What can hang from each mark
j_967: j_432
j_492: j_274 j_395 j_432
j_432: j_492 j_967
j_113: j_274
j_395: j_128 j_492 j_848
j_274: j_113
j_848: j_274 j_395
j_128: j_274

Each row was made from one small tree. The marks that hang from a mark follow it in brackets, in the order of their numbers. Every link used is in the known rows. Write each row's tree.
Known rows
j_113(j_274): [  0.6  -1.5  -1.0   2.9  -4.8  -6.7   6.9 -14.7  15.0   4.5   5.6  -2.2
  -4.1   6.8  32.5  -1.9  20.6 -17.1  -4.6 -23.4]
j_492(j_395(j_848) j_432): [  4.4 -17.5  -9.0  19.9  -3.9  34.0  -0.8   8.2  -8.6 -17.3  -6.1  -5.7
  13.8  -0.4   4.9 -10.9   0.0  -9.5  15.1 -20.6]
j_395(j_128 j_492(j_274 j_432(j_967)) j_848): [-10.2  25.5  14.3 -12.2   1.0  30.3 -35.4  -4.7   1.4   0.1 -12.1  -0.4
  -1.1  -7.2 -48.1   1.7  -6.3   4.6   8.0  24.5]
j_492(j_274(j_113) j_395 j_432(j_967)): [  9.5   8.1 -37.3  33.6  15.3   4.2   0.0  -9.8  -3.2 -19.6  -4.3   2.2
  -1.3  -2.5  30.1  16.8  12.4 -34.2   0.9   8.8]
j_395(j_128 j_492): [-17.1  -5.3  23.4 -12.4 -12.3   4.6  10.5   3.7  12.2  16.7   3.7 -17.6
  -4.9  -1.9  -4.9 -15.5   0.0   5.9  13.5   6.5]
j_967(j_432(j_492(j_274 j_395(j_128 j_848)))): [ 24.9 -14.0  19.8  -5.1  11.6   9.1 -21.0  19.2   9.8 -12.9  30.3  28.4
   0.7  -6.0  -8.1  24.6 -29.5  -2.3   1.4  -4.7]
j_432(j_492(j_395(j_128 j_848(j_274))) j_967): [ 11.4  12.2  19.4  -6.3  -3.5  15.4  -8.8   9.3   1.7  -3.5   3.7  23.2
   9.0  -4.0 -25.5  -9.1 -23.5  30.4  -6.8  25.0]
j_274(j_113): [ -1.8 -17.3   0.9   5.0  -9.4 -28.0  25.0  -3.0   5.4  17.4   2.7 -15.9
  -6.6   6.9  38.0  -5.9  17.9 -16.3   1.6 -21.5]
j_967(j_432): [ 10.2 -24.9  10.4   9.3  -3.0 -15.0  13.2  10.3   3.8  11.2   3.7  -6.1
 -13.1  33.1  27.8  15.1   5.9 -25.4  10.0 -33.9]
j_432(j_492(j_395(j_848)) j_967): [  8.0  -3.4   6.1  -1.7  -5.2   9.6 -12.8  -0.4  16.0   2.1  -9.7  12.1
   2.3   4.1   7.3   5.2 -15.1  14.1  -9.2   5.1]
j_848(j_274(j_113) j_395(j_128 j_492(j_432(j_967)))): [-26.2  29.3   2.2  -1.1  10.6  -1.4  14.6  -5.8 -19.5  20.3 -18.1   2.5
   4.1  17.8 -25.3 -14.4  11.1  22.8  -9.7  40.3]
j_395(j_492): [-18.2 -11.3  12.5  -6.6 -13.0   2.5   6.2  -2.4  16.8  17.0  -8.9 -17.6
  -0.4  16.5  19.7  -3.3   6.6   1.5  11.7  -5.5]
j_492(j_395): [  8.9 -20.5 -13.4  20.3  -6.7   8.5  16.5   8.7   6.5  -6.9   2.0  -9.2
   3.1   2.8  40.0  -4.6   5.2 -17.5  12.2 -14.4]
j_967(j_432(j_492)): [  4.6 -25.2  20.6  -6.6   2.7 -10.5  14.5   4.3  18.2  16.1  15.7   3.6
  -7.4  33.3  29.9  22.7  -4.6  -8.9  -1.3 -29.1]
j_492(j_274(j_113)): [  8.2  -8.3  -8.0   3.8  -0.3 -22.6   5.2  -4.2  10.5   9.4  10.7  -6.3
  -4.9  -1.2  40.6  12.5  16.8 -26.6   2.7 -16.8]
j_395(j_128(j_274) j_492 j_848): [  0.0  -1.5  17.5 -28.8 -22.2   1.2 -19.9   8.5  -4.0  -2.9  -3.0 -14.6
  -2.5 -20.2 -42.6 -17.2  -8.1  17.0  12.2 -15.7]
j_848(j_274(j_113) j_395(j_128 j_492(j_432))): [-28.0  11.5   6.8  -4.8   9.5   3.9  23.8   0.6 -19.6  17.4  -2.1  -1.6
  13.9  11.2 -15.2 -20.7  12.4  21.5  -0.3  21.6]
j_432(j_492(j_274 j_395(j_848))): [ 16.1 -11.5   1.0  -5.0   3.1  20.4 -23.0   5.4  20.9 -10.3  14.5  17.8
  14.1  -9.8  19.4  16.6 -15.6   3.9   0.6  -8.5]

Which tree is each row?
[ 10.8 -30.1   4.5  12.1   7.4  -1.1  15.4  10.3  15.2  -4.6  16.7  11.5
  -1.8  24.7  40.0  23.3 -13.9 -11.7   0.7 -19.5]  j_967(j_432(j_492(j_395)))
[ -4.7  -2.6  15.6 -26.5 -19.4 -25.6 -12.0   1.8  -9.1   0.3  -2.2 -13.6
  -5.1 -24.4 -33.8 -17.8  -4.1  16.0   2.5 -12.8]  j_395(j_128(j_274(j_113)) j_492 j_848)
[-21.7  30.9   3.4  -3.0   8.7  26.1   6.1  -0.2 -14.4  18.1 -19.3   1.5
   7.1  21.6 -34.1 -14.2   6.5  23.8  -0.5  37.5]  j_848(j_274 j_395(j_128 j_492(j_432(j_967))))
[  5.8   5.8   6.7   1.5  -2.6 -13.9  -3.8  -2.1  -0.2   0.1  -7.8  23.6
  10.6  10.1   7.6   1.6 -12.6  24.0 -17.3  14.6]  j_432(j_492(j_395(j_848(j_274(j_113)))) j_967)
[  3.1  -8.9  -7.9  23.6  -1.0  11.0   9.0   6.5 -25.0 -19.8  -5.3   6.1
  22.0   5.7   5.8 -14.8   2.1   1.3   7.5 -11.7]  j_492(j_395(j_848(j_274(j_113))) j_432)
[ -4.8  18.6   3.2 -16.3 -11.1  19.1 -26.0  -2.6 -13.4 -11.0 -18.6 -14.1
  -4.7 -12.9 -62.5 -12.9  -4.5  12.7   7.9  -0.1]  j_395(j_128(j_274) j_492(j_432(j_967)) j_848)
[  3.9   9.0  -2.7  -9.2   7.5 -23.8  -2.8 -17.8  24.8  17.6   8.2   7.4
  -9.2   3.7  32.4  26.5   6.4  -8.7 -17.4   5.9]  j_432(j_492(j_274(j_113)) j_967)
[-14.4  22.3 -20.7  -8.2   5.9 -10.9   2.8 -10.6 -19.4   6.1 -16.6 -12.8
  -8.1  -6.7 -29.6  -8.6  15.0   7.5  -9.4  14.2]  j_848(j_395(j_128(j_274(j_113)) j_492(j_432(j_967))))
[ 10.4   4.8 -18.3   9.7  11.9 -14.3  -3.2 -11.6  21.6  -3.9   7.5  14.8
  -4.1  -5.2  42.5  27.6  -3.6 -10.8 -16.0  16.1]  j_432(j_492(j_274(j_113) j_395) j_967)
[-18.8  28.7  -9.8  -3.4  18.3   0.5  -5.9 -10.9  -3.6  18.1 -10.6   0.7
  -4.2  -1.0 -15.0   5.8  12.5   0.2  -9.7  38.3]  j_848(j_395(j_128 j_492(j_274(j_113) j_432(j_967))))
[ 4.9 -3.9 -7.3  8.0  1.0  7.3  7.7 -4.9 21.3  1.3 -1.2  4.6 -2.5  9.3
 32.0 10.0 -6.7 -0.1 -7.5  8.5]  j_432(j_492(j_395) j_967)
[ 16.0 -10.5 -19.2  10.9  -4.7   3.0   1.0   8.6 -27.6 -34.4   9.3  -9.1
   4.7 -36.6 -24.2 -20.3  -1.1  -8.6   9.7 -24.5]  j_492(j_395(j_128(j_274(j_113)) j_848) j_432)
[-16.0   4.0 -15.6 -10.9   5.0  -5.3  12.2  -3.4 -18.0   3.4  -1.8 -17.7
   1.2 -13.1 -19.8 -14.6  15.4   7.1  -0.5  -4.5]  j_848(j_395(j_128(j_274(j_113)) j_492(j_432)))
[-10.3  17.9   1.6 -14.9  -9.4  -7.5 -18.1  -8.4 -19.3  -7.3 -18.0 -13.5
  -8.0 -17.2 -53.8 -13.5  -0.1  10.6  -1.2   2.4]  j_395(j_128(j_274(j_113)) j_492(j_432(j_967)) j_848)
[ 16.9   7.8 -24.3  13.1  -3.5  -2.5  -7.6   1.3 -27.8 -31.1  -6.4  -5.6
  -4.4 -31.2 -33.9 -14.7  -1.7  -7.8  -0.2  -5.6]  j_492(j_395(j_128(j_274(j_113)) j_848) j_432(j_967))
[ 16.9 -16.5   4.7   6.4  19.3 -21.2   7.3   9.0  11.3  -9.5  39.1  22.4
  -7.1  -5.6  26.0  29.6 -16.1 -18.3  -5.8   1.5]  j_967(j_432(j_492(j_274(j_113) j_395(j_128))))
